Each row comes from the steps of one walk. Every step used is in the known rows, and no mark comes twice. Write the walk behind each row, first mark first.
Known rows
j, x: |  .05 |  .12 | -.07 | -.01 | -.33 | -.04 |  .04 | -.06 |  .02 | -.17 | -.08 |  .10 | -.14 | -.02 |  .13 |  .03 | -.11 |
b, x: |  .04 |  .01 |  .04 | -.03 | -.18 | -.03 |  .07 | -.06 |  .12 |  .00 | -.07 |  .04 | -.04 |  .09 | -.01 |  .01 | -.08 |
c, r: |  .14 | -.17 |  .09 |  .10 | -.08 |  .08 |  .10 |  .00 | -.18 |  .15 | -.07 | -.11 | -.06 |  .01 |  .09 |  .10 |  .08 |
j, r: |  .14 | -.12 |  .03 | -.03 | -.36 |  .07 |  .00 | -.05 |  .06 | -.25 |  .02 | -.12 | -.02 | -.04 |  .09 | -.04 | -.16 |
b, r, c: |  .11 |  .33 |  .10 | -.01 | -.28 |  .04 | -.20 | -.23 | -.05 |  .00 |  .14 | -.04 |  .16 |  .14 | -.03 | -.12 |  .09 |
b, r, n: |  .10 |  .14 |  .09 | -.03 | -.19 |  .04 | -.02 | -.19 | -.12 |  .21 |  .06 | -.02 |  .24 | -.10 |  .01 | -.05 | -.04 |
n, x, c, r: |  .18 | -.41 |  .07 |  .04 | -.23 |  .13 | -.13 | -.08 | -.01 | -.22 | -.04 | -.03 | -.14 |  .08 |  .04 |  .15 |  .33 |
x, c, r, b: |  .12 | -.39 |  .21 |  .08 |  .10 |  .13 | -.10 |  .00 | -.07 |  .09 | -.19 | -.05 | -.18 |  .00 |  .19 |  .21 |  .06 |
r, c: |  .03 |  .18 |  .06 |  .05 | -.08 | -.05 | -.23 | -.11 |  .05 | -.08 |  .06 |  .02 |  .09 |  .09 |  .00 | -.06 |  .15 |
r, b, x: |  .07 | -.19 |  .06 |  .00 | -.19 |  .02 |  .05 | -.04 |  .19 |  .13 | -.27 |  .09 |  .00 |  .04 |  .09 |  .10 | -.19 |
c, r, j: |  .01 | -.16 |  .11 |  .18 | -.05 |  .12 |  .02 | -.05 | -.04 |  .13 | -.15 | -.04 |  .17 |  .03 |  .05 |  .11 |  .20 |
j, x, c, r, b: |  .17 | -.26 |  .13 |  .06 | -.25 |  .10 | -.07 | -.06 | -.04 | -.07 | -.27 |  .05 | -.33 | -.02 |  .32 |  .24 | -.05 |
j, r, n, x, b: |  .14 | -.40 |  .05 | -.10 | -.85 |  .01 |  .01 | -.20 |  .37 | -.43 | -.17 |  .03 |  .17 | -.13 |  .11 |  .05 | -.14 |
r, n: |  .01 |  .01 |  .05 |  .04 |  .03 | -.05 | -.05 | -.08 | -.02 |  .11 | -.03 |  .05 |  .18 | -.16 |  .03 |  .01 |  .02 |
n, x: |  .09 | -.24 | -.11 | -.02 | -.34 |  .04 | -.04 | -.06 |  .13 | -.20 | -.05 |  .06 |  .07 |  .02 | -.06 |  .02 |  .16 |
x, c, r: |  .10 | -.17 |  .18 |  .06 |  .12 |  .08 | -.09 | -.02 | -.14 | -.02 |  .02 | -.09 | -.22 |  .05 |  .10 |  .13 |  .17 |
r, b: |  .02 | -.22 |  .03 |  .02 | -.02 |  .05 | -.01 |  .02 |  .08 |  .10 | -.21 |  .04 |  .04 | -.05 |  .10 |  .08 | -.11 |
j, r, b, x, c: |  .16 | -.31 |  .19 | -.10 | -.36 |  .09 | -.13 | -.10 |  .30 | -.29 | -.16 |  .00 | -.19 |  .04 |  .19 |  .08 | -.26 |
n, x, b, r: |  .09 | -.12 |  .01 | -.16 | -.73 |  .08 |  .09 | -.20 |  .24 | -.23 | -.07 |  .04 |  .10 |  .12 | -.03 |  .01 | -.06 |

Write each row's walk
|  .03 |  .30 |  .18 | -.09 | -.47 | -.01 | -.11 | -.26 |  .15 | -.10 |  .04 |  .00 |  .12 |  .18 |  .01 | -.06 | -.07 | -> x, b, r, c
| -.03 |  .30 |  .08 | -.05 | -.34 |  .10 | -.21 | -.24 |  .13 | -.29 |  .02 |  .14 | -.01 |  .11 |  .06 |  .01 |  .03 | -> b, r, j, x, c
|  .05 | -.24 |  .04 | -.03 | -.12 |  .00 | -.27 | -.15 |  .17 | -.25 |  .00 |  .13 |  .09 | -.09 | -.03 |  .06 |  .26 | -> r, n, x, c
|  .23 | -.37 | -.02 | -.02 | -.68 |  .06 | -.09 | -.18 |  .17 | -.32 | -.06 | -.01 |  .22 | -.18 |  .07 | -.02 |  .01 | -> j, r, n, x
|  .15 | -.11 |  .08 | -.09 | -.33 |  .09 | -.25 | -.26 |  .07 | -.17 |  .09 |  .07 |  .15 | -.04 | -.05 |  .00 |  .20 | -> b, r, n, x, c
|  .21 | -.64 |  .10 |  .06 | -.25 |  .18 | -.14 | -.06 |  .06 | -.10 | -.23 |  .02 | -.11 |  .02 |  .13 |  .23 |  .22 | -> n, x, c, r, b
|  .20 | -.10 | -.02 | -.04 | -.54 |  .08 | -.07 | -.24 |  .01 |  .01 |  .00 |  .04 |  .32 | -.09 | -.06 | -.03 |  .11 | -> b, r, n, x
|  .15 | -.14 |  .27 |  .06 | -.04 |  .00 | -.08 | -.14 | -.03 |  .11 | -.09 |  .00 | -.09 | -.01 |  .11 |  .16 |  .10 | -> b, x, c, r, n
|  .21 | -.38 |  .15 |  .10 | -.28 |  .10 |  .15 | -.04 | -.01 |  .27 | -.32 | -.03 | -.06 |  .04 |  .18 |  .20 | -.11 | -> c, r, b, x
| -.11 |  .15 |  .04 |  .02 | -.13 |  .01 | -.24 | -.12 |  .23 | -.37 | -.07 |  .20 | -.08 |  .05 |  .09 |  .08 |  .09 | -> r, j, x, c
|  .06 |  .25 |  .09 | -.13 | -.72 | -.05 |  .11 | -.27 |  .12 | -.08 | -.13 |  .12 |  .06 | -.08 |  .17 |  .04 | -.32 | -> j, x, b, r, n
|  .01 |  .12 |  .17 | -.11 | -.37 | -.01 |  .06 | -.20 |  .09 |  .09 | -.05 |  .03 |  .20 | -.06 |  .05 |  .01 | -.20 | -> x, b, r, n
| -.04 |  .11 |  .00 | -.10 | -.52 | -.09 |  .13 | -.08 |  .22 | -.28 | -.18 |  .14 | -.19 |  .02 |  .16 |  .10 | -.27 | -> j, x, b
|  .16 | -.40 |  .11 |  .12 | -.10 |  .13 |  .08 |  .02 | -.12 |  .26 | -.27 | -.07 | -.02 | -.04 |  .19 |  .18 | -.02 | -> c, r, b
|  .16 | -.35 |  .06 | -.01 | -.37 |  .12 | -.02 | -.03 |  .13 | -.13 | -.19 | -.07 |  .02 | -.09 |  .20 |  .04 | -.26 | -> j, r, b
|  .01 | -.12 |  .25 |  .10 | -.04 |  .09 | -.11 | -.12 |  .12 | -.04 | -.12 |  .02 | -.04 |  .17 |  .04 |  .16 |  .20 | -> b, x, c, r, j
|  .14 | -.15 |  .22 |  .02 | -.06 |  .06 | -.02 | -.07 | -.03 | -.03 | -.05 | -.05 | -.26 |  .14 |  .09 |  .15 |  .08 | -> b, x, c, r
|  .03 | -.17 |  .16 | -.05 | -.01 |  .02 | -.13 | -.05 |  .24 | -.05 | -.18 |  .11 | -.17 |  .08 |  .10 |  .13 | -.11 | -> r, b, x, c
|  .11 | -.18 |  .23 |  .09 |  .14 |  .04 | -.15 | -.09 | -.16 |  .10 | -.01 | -.04 | -.04 | -.10 |  .12 |  .14 |  .19 | -> x, c, r, n
